Every row comes from one small tree of marks. Brackets hold a mark, then the marks that hang from it, in the order of their numbers. Every link used is in the known rows. Which tree was each row made from?
Known rows:
{z_347 {z_999 z_654 {z_830 z_887} {z_956 z_303}}}: [-2.115 -4.027  1.067 -0.979  1.887  1.996  5.015  0.894 -0.448  4.110
 -2.388 -2.796 -0.808 -6.048 -1.545  7.848 -0.958 -3.070 -0.326 -3.578]
{z_347 z_999}: [ 0.030  0.023  1.559  3.119  2.557  1.198 -1.898 -2.175  0.470  2.567
 -1.231 -4.850  2.376  4.590  1.853  3.573 -0.487  2.693 -2.023  1.665]
{z_347 {z_999 {z_830 z_887} {z_956 z_303}}}: [-2.414 -4.940  1.908  1.109  1.776  2.165  2.923  1.507 -1.060  3.489
 -3.061 -5.295  0.898 -5.132 -0.887  7.829 -1.510 -0.204 -2.692 -1.329]
{z_999 z_654 z_830 z_956}: [ 3.208 -0.953  2.025 -0.248  3.106  2.843 -1.115  0.763  0.277  3.833
 -1.791  0.754 -0.492  0.206 -0.598  3.485 -3.010  0.385  0.464  0.076]
{z_784 {z_409 {z_999 z_654 z_956}}}: [ 1.396  2.499 -0.440  2.312 -1.447 -0.096 -2.265 -1.607 -2.773  0.992
  0.229  5.203 -2.768  1.387 -0.906 -0.342 -3.234  0.482 -0.917  2.087]
{z_784 {z_409 z_999}}: [ 4.135  2.528 -0.893  5.155 -1.425 -1.407 -4.944 -1.941 -1.982  0.511
 -1.254  0.878  1.528  2.956  1.569 -1.360 -2.991  2.951 -2.393  6.053]
{z_347 {z_999 z_654 z_830 {z_956 z_303}}}: [ 0.020 -3.399  0.088  0.375  4.011  2.775  4.716  1.628 -0.093  4.968
 -1.545 -2.996 -0.023 -5.552 -0.692  6.168  0.221 -3.191 -0.090 -3.073]
{z_347 {z_999 {z_956 z_303}}}: [-1.348 -2.673  0.490  3.001  1.448  1.265  3.420 -0.912 -0.610  2.654
 -1.408 -5.205  1.524 -1.159  0.428  5.889 -0.602  0.441 -3.156 -0.107]
{z_347 {z_999 z_654 {z_830 z_887} z_956}}: [-4.288 -2.258  2.670 -1.480  2.854  3.397  0.256  0.444 -0.836  3.993
 -1.591 -0.617 -2.540 -1.410 -1.962  6.408 -1.525 -0.637  0.013 -3.787]
{z_409 z_784 {z_999 {z_830 z_887} {z_956 z_303}}}: [ 5.501 -5.168  3.496  2.156 -1.049  2.819 -0.497 -0.001 -2.841  2.276
 -3.580  0.976 -0.364 -8.538 -1.374  1.460 -2.966 -1.443 -2.101 -0.376]
{z_784 z_409}: [ 4.918  3.000  0.242  3.373  0.315 -2.309 -2.223 -2.555  0.286  0.761
 -1.171 -1.915  1.252  6.719  1.598  0.401 -3.820  3.954 -2.317  5.483]
{z_409 {z_999 {z_956 z_303}}}: [ 3.448 -2.625 -0.616  4.874 -2.258  0.654 -0.415 -0.832 -2.397  1.834
 -2.344 -0.909  2.707 -3.501  0.768  2.565 -2.306  0.958 -3.058  4.257]
{z_830 z_887 {z_999 z_654 z_956}}: [-2.336  1.075  1.351 -4.458 -2.024 -0.736  0.765 -1.949 -0.441  0.924
 -2.053  4.420 -3.796  1.835 -2.288  4.226 -3.593  2.511 -0.188  1.247]
{z_347 {z_999 z_654}}: [-0.111  0.703  0.226  1.604  2.602  0.947  0.097 -2.571  1.221  3.162
 -0.199 -2.283  0.728  3.622  1.039  3.250 -0.011 -0.139  0.252 -0.917]
{z_887 z_830}: [ 5.724  0.671 -1.263  6.671  4.642  0.830  0.510 -3.204  0.837  2.224
 -4.023 -1.846  5.011  5.525  3.042  1.617 -3.674 -0.516 -1.360  6.139]
{z_409 z_784 {z_999 z_956}}: [ 4.744 -1.078  4.284  3.255 -0.855  3.456 -4.569 -2.625 -2.803  0.877
 -1.108  3.301 -1.075  0.616 -0.610 -1.721 -2.348  1.318 -2.267  0.625]
{z_303 z_956}: [ 0.852 -0.235 -0.060  3.109  0.483  0.890 -3.633 -3.482  0.755  1.594
 -2.890 -3.101  3.101  3.750  1.666  4.756 -3.526  6.027 -0.752  2.646]
{z_887 {z_830 z_999}}: [ 2.927  1.890 -2.135  2.661  4.464 -0.371  1.245 -2.259  0.710  1.599
 -4.832  1.167  2.656  4.208  1.975  1.304 -2.757  0.447 -0.916  6.919]
{z_784 {z_409 {z_999 z_830 z_956}}}: [ 2.185  0.148  0.786  3.249  0.998  1.668 -5.224  1.728 -3.311  2.019
 -2.152  2.130 -0.566 -1.363 -0.443  0.138 -3.221  2.274 -2.174  3.388]
{z_830 z_999}: [ 2.690  1.885  0.595 -0.626  0.102 -1.315 -2.411 -1.684  0.776  1.153
 -2.921  0.071  1.187  3.916  1.255  1.584 -2.367  4.643 -1.250  5.802]

Write each row's tree:
[ 1.255 -1.734  2.726 -1.473  0.922  1.866 -0.775 -0.126 -0.189  3.118
 -2.164  1.048 -1.290 -0.428 -1.550  4.931 -4.299  0.705  0.150 -0.160]	{z_999 z_654 {z_830 z_887} z_956}
[-0.447 -0.595 -0.562 -3.714 -2.851 -2.370  5.567 -1.513 -0.211  1.163
 -2.565  2.106 -2.329 -3.284 -1.900  5.616 -3.349  0.304 -0.529  1.435]	{z_830 z_887 {z_999 z_654 {z_956 z_303}}}
[ 8.869 -1.003  2.509  1.634  2.091  3.431 -4.056 -1.102 -0.650  3.344
 -1.927  3.763 -0.756 -3.288  0.188 -2.363 -1.043 -2.427  1.629 -0.840]	{z_409 z_784 {z_999 z_654 z_830}}
[ 6.042 -1.869  3.792  0.552  2.055  5.051 -3.305 -0.290 -2.066  3.204
 -1.088  5.418 -2.973 -3.975 -1.605 -1.423 -1.548 -2.414  0.816 -2.466]	{z_409 z_784 {z_999 z_654 z_830 z_956}}
[ 0.834 -0.719  0.764  0.683  5.168  2.667 -0.827  0.343  1.059  4.741
 -1.472 -2.726  0.704 -0.177  0.799  3.873  0.171 -1.133  1.059 -1.588]	{z_347 {z_999 z_654 z_830}}
[ 1.719 -0.656 -2.865  2.360  3.401 -0.587  6.341 -0.963 -0.550  1.790
 -5.065  0.814  1.953 -1.641  0.622  3.653 -2.901 -1.810 -1.954  5.212]	{z_887 {z_830 {z_999 {z_956 z_303}}}}
[ 1.860  0.223 -4.101  0.643  3.556 -0.588  8.628 -1.480  0.173  2.472
 -3.809  3.436  0.188 -2.766 -0.259  3.791 -2.448 -4.471  0.141  3.237]	{z_887 {z_830 {z_999 z_654 {z_956 z_303}}}}
[ 6.774 -1.750  3.320  0.530 -0.065  2.565 -3.743 -1.797 -0.998  2.635
 -2.519  4.145 -1.269 -3.703 -0.682 -0.989 -2.284 -2.352  1.279 -1.451]	{z_409 z_784 {z_999 z_654 {z_830 z_887}}}
[ 6.799 -2.014  1.200  2.399 -1.395  1.726  2.073 -2.871 -1.889  1.830
 -0.713  3.689 -1.774 -4.811 -0.959 -0.583 -1.548 -3.579 -0.432 -1.710]	{z_409 z_784 {z_999 z_654 {z_956 z_303}}}
[ 3.155 -3.444  1.039 -0.911 -0.209  0.608  4.089  0.276  0.149  3.434
 -2.844 -1.190  0.247 -5.260 -1.121  6.209 -3.857 -1.484 -0.188  0.067]	{z_999 z_654 {z_830 z_887} {z_956 z_303}}
[ 2.669  0.870 -0.171  1.532  1.049  1.590 -3.135  1.366 -2.682  2.729
 -1.059  4.742 -2.494 -2.422 -1.292  0.133 -2.642 -0.640 -0.080  1.186]	{z_784 {z_409 {z_999 z_654 z_830 z_956}}}
[ 0.066  1.878 -2.177 -0.030  4.565  0.980  3.904 -1.999 -0.069  1.986
 -3.449  5.319 -1.504  2.120 -0.661  2.396 -3.063 -2.339  0.597  2.857]	{z_887 {z_830 {z_999 z_654 z_956}}}
[ 3.780 -2.555  4.528 -0.759 -0.072  4.079 -2.844 -0.947 -2.437  2.500
 -2.164  5.815 -3.815 -4.656 -2.422  0.319 -2.862 -2.140  0.572 -3.003]	{z_409 z_784 {z_999 z_654 {z_830 z_887} z_956}}
[ 2.962  2.902 -3.219  0.982  4.627 -0.368  2.988 -2.651  1.291  2.261
 -3.938  3.724  0.975  2.798  1.191  1.416 -2.326 -2.553  1.476  4.428]	{z_887 {z_830 {z_999 z_654}}}
[-0.199 -4.237  0.906  1.900  3.960  2.766  2.262  2.188 -0.594  4.411
 -2.381 -5.702  1.920 -4.658  0.093  6.222 -0.157 -0.508 -2.344 -0.755]	{z_347 {z_999 z_830 {z_956 z_303}}}
[ 4.234  3.300 -1.884  3.197 -1.394 -1.799 -2.684 -2.450 -1.394  1.184
 -0.565  3.226 -0.284  1.971  0.803 -1.369 -2.415  0.338 -0.168  3.705]	{z_784 {z_409 {z_999 z_654}}}
[ 0.633  1.974  0.130 -3.790 -1.817 -2.308  0.002 -2.866  1.057  1.114
 -2.529  2.817 -1.356  2.543 -0.386  3.120 -3.140  2.371  0.641  2.887]	{z_830 z_887 {z_999 z_654}}
[ 1.141  1.702  0.367  3.950 -1.439  0.035 -4.145 -1.128 -3.428  0.332
 -0.924  2.659 -0.851  2.251 -0.185 -0.169 -3.429  3.418 -3.212  4.438]	{z_784 {z_409 {z_999 z_956}}}
[ 1.870  0.259 -1.341 -2.597 -0.640 -1.462  4.855 -0.921  0.168  1.981
 -1.958  2.072 -1.470 -2.617 -0.951  4.060 -1.964 -0.058 -0.255  1.901]	{z_830 {z_999 z_654 {z_956 z_303}}}
